What can hang from each mark
K_45: K_214 K_432 K_802
K_214: K_45 K_601
K_426: K_214 K_432 K_622 K_802
K_802: K_31 K_426 K_601
K_31: K_214 K_432 K_622 K_802
K_601: K_214 K_432 K_622 K_802
K_622: K_31 K_45 K_426 K_601
K_432: K_31 K_45 K_601

Every row comes from one small tree of marks. The marks that hang from a mark follow it in brackets, in the order of their numbers. Every link used is in the known rows. Which tree was each row made from?
Known rows
K_432(K_31(K_622) K_601): [  9  -9 -28   2 -18  -9  17 -20   9  28   0  21  40  11  -2  20  17  20
 -54  36   3   2 -12   0   3  20  36  11 -33   6   5  -7  53   2  10  -7
  -8  10]
K_426(K_214(K_601) K_432 K_622): [-15   1 -22  -6 -13  -8  41 -29   7  -9  29  36   6  15  -6  18  40  -5
 -65  -2 -15   5 -24 -32   4  28 -17   9 -18 -22   6  31  48   5 -10  19
   8 -24]
K_601(K_802): [ -3  -3 -11   9  -2 -12  26  -4   2  -6  -8  30  22  23   4  18  40   8
 -58  14 -23  -4 -16 -22   4  35  22  17 -10 -12  21  11  30  -1   1  -6
  -6   3]
K_802(K_426): [-26  -4 -14  10  -5 -12  17  -6  -1   7  -9  40  18   3  -1  14  42  14
 -59   7 -11  -2   3  -3   1  28 -12   6 -13 -14  14  18  21 -13   9   4
  -5  10]
K_802(K_426(K_214(K_45 K_601(K_432(K_31))))): [-52  -6 -36   3  -7 -37  10 -13  17  16   4  37  55  21  -2  10  45  16
 -85   4  -2 -25 -11   7   3  28  12   7 -16 -31   5  27  27   7  -8  25
   0   4]
K_31(K_432(K_601) K_622): [ 14   0 -28   6 -19  -4  19 -29  11  16  23  13  33  -8   6  21  25  20
 -50  21   0 -17 -12 -20   3  27  20  19 -39 -15   8  -7  35   4   8   1
  -7  -1]
K_432(K_601(K_214 K_622(K_31))): [ 30  -4 -26   1   1  -3  23 -13  22  -3  11  18  36  -7  -5  19  30  21
 -73  20  -9  19 -22 -18  -2  24  35  22 -15 -20   9   9  51  17  22  -2
 -10  12]
K_426(K_214(K_45) K_622): [-25   5 -18  -7 -29   0  26 -29   7   4  11  33  39  25 -12  16  33   0
 -64  -7 -15   9 -18 -31  14  41 -10   9 -20 -14   6  18  25  -5  -2  14
  -1   6]
K_622(K_45 K_426(K_802)): [  2  -1 -17   2 -23  11  32   7  13 -13  10  16  39  -9 -22  14  50 -10
  -9  31 -23 -16  -7 -28  17  30  -3  17 -14  -9  -1  20  21  -1   8   4
  -3  -3]
K_214(K_45): [-15   2 -10   1 -17 -13  13 -10   5   3 -10  37  35  12  -8  17  36  12
 -59   8 -16  -7 -15 -19  11  41  -5  14 -14 -20  11   6   8  -6   8   0
  -8   6]
K_622(K_31(K_214) K_426(K_432)): [ 31   5 -20  -6 -38   7  21 -18  16 -16  26  14  44 -14 -25  18  42  20
 -28  26  -7   3 -17 -33   2  33  -2   9 -19 -46  -1   3  31  11  10  17
  -5  -5]
K_214(K_45 K_601(K_802(K_31 K_426))): [-76  -9 -28   8   3 -42   7   1  19  20 -16  48  38  15  -8  14  59  22
 -96  12 -12 -12  -4  -6   0  32  -1  12 -22 -29  23  31  18 -17   7  22
   3 -12]
K_214(K_45(K_802) K_601(K_432)): [-35  -3  -5   9 -11 -26  26  -6  -7   2  16  42  51  20  -7  17  54  21
 -68   1 -14 -45 -15 -26   4  31   3  16  -8 -28  14  14  19   4  -3  12
  -9  -8]
K_31(K_214 K_802(K_426(K_432(K_601)))): [ -7   0 -28   0 -17   7  -5 -23  33  -3  16  20  33  29   4  13  48  26
 -58  20 -10 -11  -3 -22   2  15  10   8 -31 -22  12   4  38 -22  12   8
   1   4]
K_432(K_45 K_601(K_802)): [ -2  -3 -15   3  -9  -6  10  -5  16  11   3  24  49  22   8  17  25  10
 -47  26 -16   8 -25 -25   6  33  34  25 -17   2  27   6  50  -4   1  -8
  -2  11]
K_45(K_214 K_802): [-37  -7  12   3 -22 -15  32   1 -22   8  -8  39  51   5  -7  17  55  16
 -47  10 -18 -13  -7 -25   0  23   5  17  -8 -10  15  -2  18  -1   2  -8
 -12   6]
K_214(K_601): [-18  -3 -11   2  -1 -20  28   4   0   3 -13  37  11  -5  -5  18  38  13
 -44  14 -14 -16 -17 -17  -1  30  -7   7  -5 -19   9  26  25   1   6  -6
  -4  -4]
K_214(K_45(K_802(K_31(K_432) K_601))): [-64   5 -10   4  -4 -33  27 -24   2  15  20  44  59   4  -1  16  51  23
 -63  -5  -5 -10   4 -34   7  32 -45  22 -40 -42  17  -3  -6 -23   2   9
  -6  -5]
K_432(K_45): [ -2  -1  -4   2 -13   0  22 -13   1  11  -4  33  44   4  -9  16  23   0
 -39   7 -16  -3 -15 -20   6  36  -4  15 -14 -13  16   5  25 -10   2  -8
  -4  12]
K_214(K_601(K_432(K_31(K_622) K_45(K_802)))): [-10 -14 -12  11 -19 -18  36 -25  -3  38  15  30  79  20 -18  18  30  10
 -63  13   1 -40 -14 -10  -3  18  30  16 -24 -20  11  -5  54   6  -9   5
  -9   0]
K_426(K_622(K_601) K_802(K_31(K_432))): [-33   1 -19  -2 -15  18  28 -35   7   3  38  28  42 -21  -5  20  47 -13
 -34  -1 -16 -13   0 -30   3  23 -37  19 -46 -39  18  10  18   0   1  18
   5  -9]
K_214(K_45(K_432)): [-24  -2  -6   2 -26 -13   8 -22   1  10 -19  41  54  -3  -5  16  46  15
 -52  13 -20 -11 -10 -38   9  40  10  15 -20 -19   9  -1   1  -9   3  -1
 -12   8]
K_432(K_45 K_601(K_214 K_802(K_31(K_622)))): [ -9  -7 -30  12  -9 -14  12 -25  30  35  16  16  63  28  -7  20  28   8
 -94  22 -10  17 -15  -5  -6  23  71  28 -39   0  35   2  57 -12   9   7
  -3  -2]
K_432(K_31(K_622(K_45)) K_601): [ 16 -12 -33   4 -23  -1  25 -17  13  34   0  13  52  -3 -10  19  23  15
 -53  47   1  -6 -11   5  12  19  35  17 -25   7  -7  -9  46  -1  16 -11
  -2   6]
K_622(K_31 K_426): [ 13   4 -11  -1 -30  -3  30  -3  -2  -4   6  19  31 -28 -25  17  38  18
 -20  27  -3   4 -10 -29   3  37 -10   8  -5 -30   1   9  30  14  16  10
  -3  10]
K_45(K_214 K_432 K_802): [-46  -9  16   4 -32 -14  26 -10 -28  15 -16  43  70  -9  -3  15  64  19
 -42  15 -21 -14  -2 -43  -1  23  20  18 -12 -11  13  -7   9  -2  -1 -10
 -15   9]
K_802(K_31(K_214(K_45))): [-33   2 -23  -1 -20  -4   8 -20  15  15  -6  36  63   9 -13  17  40  20
 -60   7 -14 -10  -4  -8   7  37   7   7 -32 -31  11   9  -6 -19  10   3
  -6   3]
K_31(K_214): [  2   1 -15   2 -15   5  17 -10   7   3  -7  27  38  10  -3  18  33  17
 -35  11 -17 -10 -11 -16   2  31  14   4 -17 -21   7  12  13  -7   6 -12
 -12  10]
K_426(K_214 K_432(K_31 K_601)): [  2   1 -29  -9 -12 -10  20 -26  19  -4  32  24  34  28  13  15  22   8
 -56  23  -7  18 -23 -13   8  23  18  19 -31  -2   4   0  50   5  -8   0
   6  -7]
K_426(K_432(K_45 K_601) K_622 K_802): [  4  -1 -17  -4 -14  20  14 -32  21  -5  47  32  42  25  -5  17  26 -19
 -51  12 -18  13 -18 -38  17  22  -2  25 -42   6  22   8  58  -9  -6  18
   4  -9]
K_601(K_432(K_31)): [ 10  -5 -19  12  -2  -7  28 -24  -8   6   6  32  46  13   2  17  32   5
 -59  11 -11 -18  -6   7   4  27  30  12 -14 -20  11   4  28  12  -7   0
  -5  13]
K_426(K_622): [ -3  -2  -9   4 -16   8  34 -24 -11   6   3  36  18   6  -9  19  34   0
 -53   2 -15   6  -6 -23   8  31  -7   6 -13 -10  10  17  33  -3   3   2
  -4   7]
K_622(K_31(K_214 K_802) K_426(K_432)): [ 32   7 -16  -9 -44  16  21 -25  25 -20  21   4  47   2 -29  15  50  21
 -25  27  -9 -14 -13 -49   3  29  -4   8 -19 -55  -2  -5  34   6  13  14
  -1   3]
K_31(K_622): [  8  -5 -16   9 -16  -4  31 -21  -3  14  -4  27  22   4 -14  21  32   9
 -52  14 -10 -12  -8  -9   1  31  12  10 -23 -11  11   4  29  -4   9  -1
 -10   3]
K_802(K_601): [-20   0 -12   7  15 -21  31  -6  -5   2  -9  43  10  -5   3  18  37  13
 -39   8 -12  12  -7 -14   3  33 -20   9 -12 -14  15  19  17 -11   6  -4
  -6  11]
K_214(K_45 K_601(K_432 K_802)): [-21  -5 -22  13   3 -30  18  -4   9  -4  -1  36  41  23  -1  19  53  15
 -83  10 -20 -36 -25 -16   4  40  34  20  -6 -31  22  24  24  12  -7  16
  -6  -7]
K_432(K_45 K_601): [ -2   0 -12   0 -11   1  11  -9  10  16   5  28  44   2   2  16  17  11
 -34  20 -10   6 -19 -18   7  31  12  17 -18   4  16   4  40  -7   5  -8
  -1  13]
K_622(K_31): [  8   4 -11   3 -11  -5  28 -10  -4  -2   0  26  28 -16 -13  17  37  17
 -41  18  -8   1 -12 -23   5  34 -13  13  -5 -21   5   4  22   5  17  -3
  -3  13]

Write each row's tree
[-20   0 -21  -5 -59  -7  17 -30  11  15   0  20  63  -1 -24  16  44  12
 -32  19  -8  -8 -13 -41   4  45  23  11 -34 -22   0   5  21   3  -1  22
 -10   1]  K_31(K_622(K_426(K_214(K_45(K_432)))))
[  0 -12 -16   6 -30  -8  23 -35  -3  33 -18  30  57  -2  -9  18  32  11
 -49  27  -6 -10  -3 -18   1  24  36  11 -34 -11   3 -12  32  -1   2  -8
 -13  11]  K_45(K_432(K_31(K_622)))
[-23 -15 -14   6   0 -28  25  -4 -13  19 -14  37  57 -10  -3  17  50  15
 -70  22  -9 -33 -15   9  -3  20  41  11  -4 -28  10  15  28  26  -8   6
  -8   5]  K_45(K_214(K_601(K_432(K_31))))
[-70 -12  -1  17 -12 -12  20 -22 -21  34  13  49  94  -3 -12  11  64  11
 -78  -5 -10 -21  15   8  -6  20  13  20 -23 -23  31   6  18 -15  -5  23
   1   8]  K_601(K_432(K_45(K_214 K_802(K_31 K_426))))
[ 19   7 -10  -5 -40   0  24 -19  10   6  23   9  67 -37 -22  15  28  11
 -16  19   1 -10 -17 -43   5  39 -21  18 -18 -54   1  -9  30  16   6  14
  -3  10]  K_622(K_31(K_432(K_45)) K_426)
[-23  -1 -20  -2 -24   5  24 -44  12   8  32  37  36  24 -12  12  33 -13
 -74 -12 -12  22 -10 -21   7  29 -22  13 -29 -17  15  18  49 -16 -10  30
  10  -5]  K_802(K_426(K_214 K_432(K_45) K_622))
[-14   5 -26   4 -15   2  19 -29  12  13  15  22  58 -11   2  17  39  16
 -43   3 -11 -23   1 -15   0  29   4  10 -39 -48   9   7  -4 -10   3  -3
  -5  -1]  K_802(K_31(K_214 K_432))
[ -3  -3 -29   1 -19  17  17 -43  32  13  33  27  72  21 -25  18  34 -12
 -55   9 -17 -15  -6 -13   6  23  15  21 -64 -22  24  -1  27 -25  -3  19
  -3 -18]  K_426(K_432(K_45) K_802(K_31(K_214 K_622)))
[-13   6 -17 -18 -46  -3  18 -19  15 -18  27  21  35   1 -16  18  45   6
 -30  12 -15   3 -30 -33   1  43 -26  17 -22 -43   7   6  24  15  -2  31
   6 -15]  K_622(K_426(K_214(K_45) K_432) K_601)
[  2   6 -21  -9 -15   2  17 -26  22  -4  39  25  44  20   6  15  20   0
 -45  11 -13  16 -27 -24   8  31   5  25 -28  -3  16   5  47  -5  -7   6
  10  -6]  K_426(K_214 K_432(K_45 K_601))
[ 18  -9 -22   4 -29   5  37 -28  14  28 -16   6  53  16 -24  15  39   5
 -53  35  -6 -32  -6 -12  13  20  17  13 -20 -16  -7 -17  34 -10  16 -14
  -2  14]  K_432(K_31(K_622(K_45) K_802))
[ 15 -17 -32  -4 -21   3  38   9  31   1 -16  14  48  -5 -22  18  53  14
 -35  36 -24 -26 -27 -25   1  32  42  11  -8 -44  -5  38  41  12   7   2
 -10 -10]  K_31(K_214(K_601(K_622(K_45 K_426) K_802)))
[ -1  -6 -21  -1 -37   5  32 -35   0   8  28  24  28 -26 -29  24  46   5
 -41  22  -5  -1  -7  -5 -11  30 -12  14 -41 -38  17   0  38   6   7  33
   8 -25]  K_802(K_31(K_622(K_426(K_432) K_601)))
[ -9   2 -22  -1 -14 -12  17  -9  19   7   3  20  41 -11   3  18  38  22
 -36  11 -11 -38 -19 -30  -2  27   3   6 -21 -49   0  17  11   4   2  -6
 -14  -5]  K_31(K_214(K_601) K_432)
[-26   3  -9 -12 -51 -16  17  10  16   7   7  22  70  -6 -34  16  52  42
 -23  27  -1 -22 -21 -55   1  32 -10   4 -11 -47  -9  10  22   7  17  12
 -14  -1]  K_622(K_31(K_214(K_45(K_802) K_601)) K_426)
[-36 -10   1  -4 -12 -21  19   5  -4  25 -25  39  55 -20 -14  16  42   9
 -48  17 -14 -17 -24 -15  -3  29   7  14  -4 -21  16  15  25   5   0  -1
  -5   5]  K_432(K_45(K_214(K_601)))
[-30   6 -15   9  -9 -17  21 -21  14  12  48  20  58  12  12  16  41  21
 -72   6  -8  -1   0 -28  -4  14  19  26 -36 -20  19  -4  28  -7   7  -4
  -6 -11]  K_45(K_802(K_31(K_432(K_601(K_214)))))
[-12  -8 -18  -9 -19 -10  12  -5  23  32 -18  29  70  10 -12  15  19  14
 -37  23  -6 -16 -25 -16   0  23  17   2 -19 -30   2   9  33  -3   0 -14
 -10  11]  K_432(K_31(K_214(K_601)) K_45)
[ 18 -18 -32  14  14  -6  49  -8   9  -5  -2  29  38  -1  -4  19  57   3
 -74  17 -29 -43 -23  -3   4  31  46  25  -2 -34  10  34  38  18  -3   5
  -2  -9]  K_214(K_601(K_432 K_622(K_45) K_802))
[ 19   2 -23   0 -24  12  26  -7  13   8   0  12  59 -25 -21  16  42  21
 -26  30 -12 -11 -13 -21  12  29   1  12  -3 -27 -11   4   9  -1  25 -12
  -6  13]  K_622(K_31(K_214) K_45)
[  8 -12 -12  -9 -16   3  18 -11   8  18 -10  27  75 -33 -15  18  32  19
 -49  27  -6   7 -26 -17   3  29  22  25 -18 -22  11  -1  45  16  13   2
  -4  22]  K_432(K_45(K_214) K_601(K_622(K_31)))
[-38   5 -24   3   4 -14  32 -15  13  -7  27  28  37 -21  -6  15  49  -1
 -18  12  -9  -4   7 -26   5  29 -33  17 -46 -39  16  22  11  -8  -2  21
  -1  -7]  K_622(K_426(K_802(K_31(K_432) K_601)))
[ 11  -9 -24   2 -12  12  36 -18  20   4 -14  16  43 -17 -27  10  59  15
 -59  20 -11 -22   1 -19  10  24 -21  15  -9 -40  -6   8  31  -9  30   2
   3  22]  K_601(K_622(K_31(K_802(K_426)) K_45))
[ 32   5 -22  -1 -26  -9  14 -13  24 -16  42   8  29  -8 -13  18  38  20
 -58  34  -3  29 -21 -31  -1  24  23  22 -14 -22   9   2  55  21  15  22
  -1 -11]  K_622(K_31 K_426(K_432(K_601(K_214))))
[-26  -3  -4  -1 -32 -13  -1 -20  13  12 -11  31  59 -11  -7  19  51  13
 -55  12 -23   0 -21 -38  -6  34  20  19 -14 -33  16  -4   6   5  12   4
 -14   6]  K_622(K_601(K_214(K_45(K_432))))
[ 17 -15 -28  11  11   0  49 -13   1  -1  -1  32  34 -19 -11  19  51   3
 -59  12 -22 -44 -16   4   5  30  23  18  -2 -35   1  33  28  16   2   5
  -1  -6]  K_214(K_601(K_432 K_622(K_45)))
[ 10   8 -17  -6 -32   0  19  -7  29 -17  39  -4  49 -34 -17  18  49   5
 -17  23 -12  -8 -20 -49  -5  25 -12  24 -21 -58   8  -1  28  31  15  20
 -10  -1]  K_622(K_31(K_432) K_426(K_802) K_601(K_214))
[-20   2 -13 -10 -28  16  35 -25  -4   3  15  26  22  -3  -5  19  36  -2
 -26  -2 -16   9 -19 -28  -1  32 -23   6 -13 -18   9  19  37   7   2   9
   4   7]  K_426(K_214 K_622(K_601))
[  5   4 -16  -1 -14   0   9 -22  15  14  22  18  57  -9  10  16  18  11
 -36  16  -7  -9 -19 -29   7  31   4  23 -28 -20  13  -5  32  -1   0  -5
  -3   8]  K_31(K_432(K_45 K_601))
[-15  -3  -1   0 -23 -11  16 -19  -1  20  -4  25  73 -19  -4  16  37   4
 -46   8 -14 -21 -16 -24   3  32   7  23 -19 -38  16  -9  11   6  -6   0
  -9  10]  K_31(K_432(K_45(K_214)))
[  3   1 -13   4  -9  -8   5  -9  23  15  12  21  48  15   1  16  19   8
 -60  16 -13  17 -22 -18   1  25  37  20 -15   1  22   5  43  -3   8  -6
  -8  10]  K_432(K_45 K_601(K_214))
[-30   3   2   4  -7 -19  33 -21  -1  14  21  34  56   4   4  15  34  12
 -31  -4  -7  -7  -9 -45   4  28 -38  23 -27 -34  17  -7  18 -17  -4  -5
 -10   9]  K_31(K_432(K_45(K_802(K_601))))
[ 27  -9 -19  -6  -4  11  22 -31  19  -1  21  34  40   9  -1  19  20   1
 -61  12 -17   8 -26 -19   6  29  15  27 -35 -16  19   2  54   0  -2   6
   2  -7]  K_426(K_432(K_45 K_601(K_622)))
[-20   3  -3  -5 -13 -17  22 -25   9  18  -5  15  76 -32 -14  13  50  19
 -38  14   0 -14 -13 -46   5  29 -31  23 -17 -58  13 -17  15  -1   9   4
  -2  29]  K_622(K_31(K_432(K_45(K_214)) K_802(K_601)))
[  0 -11  -9   3 -27   6  37 -30  -9   5  10  34  42 -14 -18  19  58  -8
 -75  17 -22   0 -12 -17  14  24   2  21  -9 -17   3   5  26   4  -1  13
   3 -13]  K_426(K_432 K_622(K_45(K_214)))
[-34 -12  12  -3 -30 -15  24  -8 -12  33 -11  36  92  16 -13  14  36   9
 -49  17  -9  -6 -14 -21   3  19  15  19 -16 -13  13 -21  32  -1  -4 -14
 -11  17]  K_432(K_31 K_45(K_214 K_802))
[ 17  -8 -33   2 -11  -3  16 -27  26   2  33  22  38  31  -2  19  26  -2
 -63  35  -7  -1 -15 -11  11  14  29  24 -55   7  12 -10  57   0  -1   8
  -5 -12]  K_426(K_432(K_31(K_622) K_601) K_802)
[ 14   1 -13   6 -12   5  27 -19 -13  -5  19  23  38 -36  -8  21  46  17
 -29  14  -9 -18 -15 -10  -5  33 -10  17  -1 -40  13   2  24  26  13  11
   0  15]  K_622(K_31 K_601(K_432))
[ -3 -24 -12 -12  -8 -20  30 -18  12  19 -16  43  67  -5 -17  18  36  -1
 -79  19 -14 -11 -32  -6  -1  21  20  21 -26 -40  12   2  49  18 -12   7
  -3  -8]  K_426(K_432(K_31 K_45(K_214(K_601(K_622)))))
